Each row comes from the steps of one walk. Every step used is in the known rows, and no mark comes twice. Write the walk behind each row, first mark first.
Known rows:
F D: [ 21,   1,  -5,   1,   7,  -5,  14,  -7,  -9,   3,  12,  -8,  -6,   0,   3,
   5,  -9, -15, -12,  14,   1, -19,   2,  -7]
F A S Q: [ -9,   3,  20,   9,  24,   3,   2,  -6, -12,  -9,   1, -13,   5,  -7,  -4,
   8, -15,   0,   3,  -9,  14, -13,   5, -13]
D F A: [ 20,  10,  -8,   7,  23,  -7,  23, -13, -16,  26,   2,  -4,  -6,   0, -13,
  -4, -15, -30,   7,   3,  18, -16,  15,   0]
D F A S P C: [  0,  10,  18,  11,  33,   4,   5,  -4,   3,  -9, -12, -11,   5,  -7,   2,
  -1, -20,   3,  19,  -8,  26,  -7,   0,  -2]
F Q S: [ 18,   2, -18,  14,  -3,  -1,   2,   3, -15,   4,  -4,   3,  -2,  -3,   3,
   6,  -1, -24, -11, -19,  -5,   9,  -1,  14]
F A S P C B: [-26,  -1,  20,  -2,  25,   6, -13,   2,   4, -36,  11, -18,  -2,  -3,  13,
  -7,  -7,   7,   3,  -8,   8,   6, -13,  -4]
F A S P: [-12,   6,  20,  10,  29,   7,  -3,   7, -14, -15,   2, -20,   9,  -9,   6,
  17, -14,  -3,   6,  -6,  20,  -6,   3,  -8]
B C: [  4, -13,   8,   9,  -3,   3,  10,  11,  -1,  24,   4,  -2, -15,   9,   8,
 -10,   9,  -8,  -5,  21,  -3, -21,   3, -13]
P S Q F: [  3,  -6,   2, -12, -11, -24, -13, -15,  18,   1,  -6,  12,   1,  -4, -11,
   2,   7,  18, -14,   0,  -4,  14,   6,  16]
A S Q F: [ -4,   5,  -4,   4,   5,  -1,   0, -12,   8, -12, -17,   4,   6,   3, -19,
   6,   1,  17, -10,  -5,   5,   7,   8, -10]
A S P: [-13,   3,  29,  16,  12,  25,   0,  20,  -7, -14,  -3,  -7,   6,   0,   6,
  19,   1,   8,   0,  -3,  23,   0,   3,  -4]
U Q: [ 20, -10,  19,   3, -16,  -2,  10,   3,  -5,  18,   9,  11,   1,   4,  12,
  13,  -3, -16,  -6,   3,   0,  -1,  -6,  10]
Q S: [ 10, -13, -12,   9,  -2,   2,   7,  13, -11,   5,  -3,  -3,   1,   5,   2,
  -3,  20, -21, -16,  -7,   1,   7,   6,  -1]
Q F A: [ 18,  -2, -27, -11,  18, -28,   5, -23,  -4,   7,   4, -10,  -1,  -4, -17,
  -4,  -6, -15,  -9,   5,  -6,  -1,  11,  -4]
U Q F: [ 26,  -6, -12,  -8, -19, -24,   4, -15,   9,  13,  -5,  15,   5,   4,  -4,
   8,  -5,  -8, -12,   3, -12,  11,  -3,   9]
Q U: [ 13,   2, -16,  -5,  -3,   3,   6,  -2,  -2,  14, -12,  -1,  -3,   3,  -6,
   9,  14,  -7, -20,  14,   2,  15,  16,   4]
Q S P: [ -8,  -2,  15,   6,  -5,   3,   0,  13,  -9,   0,  -7,  -8,   6,  -3,   8,
  11,  13,  -6,  -3, -11,   1,  18,   4,   2]
C A: [  1,  -2, -17,   1,   2,   9,   9,   4,  -6,  16,  22,  -3,  -4,   9, -12,
 -14,  10,  -9,  10,  12,   1, -22,   5, -14]
A S: [  6,  -8,   0,  20,  15,  25,   7,  19, -10, -10,   1,  -3,   0,   8,   0,
   7,   9,  -7, -11,   2,  23, -11,   5,  -7]
F Q S A: [ -4,   6,  -9,  -1,   5,   0,   2,   2, -27,   1, -11, -13,  -2,  -5,  -6,
   7,  -3,  -9,   9, -22,  -1,  -3,  -7,  15]
A S Q: [-11,   1,  29,  15,   8,  20,   4,   7,  -5,  -8,  -5,   0,   3,   3,  -3,
  11,   1,  10,  -4,  -5,  17,  -6,   6,  -8]
C P S: [  5, -13,  -3,  -8, -13,  17,  -8,  20,   0,  -2,  24,  16,  -6,   3,  12,
   0,  15,  -5,  -8,  11,   1,   6,   4,  24]
S Q F D: [ 11,  13,  -9, -15,  -2, -30,   6, -37,   9,   0,  -6,  -1,   0,  -7, -17,
   4, -17,  10, -10,   8, -16,  -2,   5, -10]
D F Q S A: [  4,  22, -21,   7,   7,  -1,  15,  -7, -26,  16, -27,  -3,  -3,  -3, -19,
   1, -11, -16,  19, -22,  11,  -5,  -1,  16]

Which walk is each row?
[ 19, -14,  -4,   6, -22, -13,   5,   9,  -7,  10,  -5,   9,   9,   3,  13,
   6,   7, -23, -11, -11,  -8,  13,  -8,   6] : U Q S
[-16,  -3,  19, -10,   3,   7,  -4,   2,  14,   3,  19,  -8,   0,   1,   4,
 -14,   6,  21,  23,   7,  -4, -11,  -7,  -6] : S P C A
[-10,  -9,  38,   9,  14,  22,  -6,  18,   9, -23,  -2,  -8,   5,   0,  16,
   7,   5,  22,   3,  -3,  17,  -1,  -7,   0] : A S P C
[ -2,  -7,   1,  -3, -16,  19,   8,  15,  -2,  16,  15,   9, -15,  10,  11,
 -13,   8,  -6,   4,  25, -15, -11,   3,  -9] : B C P
[ -9,  -2, -19, -26, -14, -34, -19, -21,  18,   6,   2,   9,  -5,  -9,  -1,
 -18,  -9,  12,   5,  14, -31,   4,   0,   1] : B C P S Q F A
[ -5, -16,  11,  -6,   1,   8,   1,   2,   8,  -8,  21,   2, -17,  12,   9,
 -20,  16,   0, -13,   6,  -4,   5,  -6,   8] : P C B
[ 37,   4, -29, -14, -17, -41,   6, -28,   8,   4,  -3,   9,   5,  -2,  -1,
   9, -22, -12, -15,   9, -19,   0, -11,   0] : U Q F D
[ -9,   7,  -2, -23, -28,   6, -16,  -4,  12,   1,  -6,  18,   1,  -7,   3,
   8,  11,  17, -11,   9, -11,  32,  11,  25] : C P S Q U
[-23,   9,  -1,  11,  10,  23,  -3,  17,  -3, -11,   7, -10,   8,   3,  -6,
   2,   2,  10,  18,   2,  15, -14,  -1, -22] : C A S P
[ 26,  22,  -6,  19,   6,   8,  19, -11, -12,  26,  -5,  16, -12,   1, -12,
   7, -22, -23,   3,  -4,  15,  -8,   8,  19] : D F Q
[ -2, -11,   5,  -8, -14, -12,   5,   7, -19,   8, -12,  -7,   8,   1,   4,
   7,   7,  -8,   8, -15,  -3,   2, -14,   8] : U Q S A
[  0,  -4,  23,   3, -25, -11,  -2,   9,  -4,   6, -11,   5,  15,  -4,  19,
  20,   0,  -8,   0, -16,  -9,  24, -11,  10] : U Q S P
[-11,  -5, -10, -20, -30, -16, -16,  -7,  26,   7,  -3,  23,  -7,   0,   0,
 -16,   7,  22,  -1,  16, -28,  10,   0,   5] : B C P S Q F
[ -9,  -6, -32,  18,   4,  13,   3,  19,   3,   5,   3,  -6,  -6,  15,  -5,
 -25,   8,  -2,  12,  18,   4, -39,  -4, -41] : B C A S
[-11,  -4,  25, -12, -19,  14, -11,   7,   5,   0,  19,  19,  -3,  -3,   9,
   4,   8,  13,   0,   4,  -5,  10,   4,  23] : C P S Q
[  6,  14, -20,  -1,   7, -17,   2, -26,   9, -22, -16,  -3,   6,  -4, -16,
   6, -18,  13, -13,   1,  -2,  -4,   2, -20] : A S Q F D
[ 13,  -1, -40,   3,  28, -15,   0, -11,  -4, -16,  -6, -12,   6,  -1, -16,
  -2,  -7, -11, -12,  -2,   9,  -4,   7, -13] : Q F A S
[-16,  -9,  22,  -9, -27,   6, -12,  10,  13,  12,  10,  18, -10,   0,  16,
 -10,   6,  16,   5,  16, -17,  -3,  -2,   5] : B C P S Q
[ -4,  -1, -28,  14,  12,  22,   4,  15,  -7,  -7,  11,  -5,   2,  11, -11,
 -12,   9,  -5,   6,   5,  15, -25,   2, -25] : C A S
[-27,  -5,  28,   5,   9,  24, -11,  15,  12, -35,   6,  -4,  -5,   7,  15,
  -5,   7,  18,  -4,  -6,  10,  13, -11,   2] : A S P C B
[ -7,  15,  -8,  -1,  16,  -5,  -4, -15,  -6,  -7, -24, -13,  10, -11, -11,
  13, -11,   4,  -8,  -2,   8,  10,  11, -10] : F A S Q U
[ -1,  24, -23,   6,  -3,  -5,  -1, -11,   9,   9, -12,   6,   2,  -5,  -6,
 -17, -15,   0,  32, -20,  -7,   5, -12,   6] : D F Q S P C A
[ -8,   9, -11,  -2,  -5,  -6, -14,  -3,   9,  -6,   3,  -5,   4,  -8,   7,
 -11,  -5,   9,  22, -20, -19,   6, -19,   4] : F Q S P C A
[ -5,   0,  -6, -24, -23,  -8, -16, -12,  18,  -5,   6,  23,   0,  -3,  -7,
  -1,   7,  19,  -6,   4, -17,  24,   6,  21] : C P S Q F
[-6, -9, 48, -5,  5,  9, -2,  6, 10, -1,  9, -6, -3, -2, 16,  6,  5, 17,
  5,  3,  4,  2, -3, 10] : S P C
[-15,  -7,  -3,  -7,  -3,  -2,  -9,   7,  12,  -5,   5, -11,   6,   0,   6,
 -19,  16,  11,  18,  -7, -12,   4, -11, -11] : Q S P C A
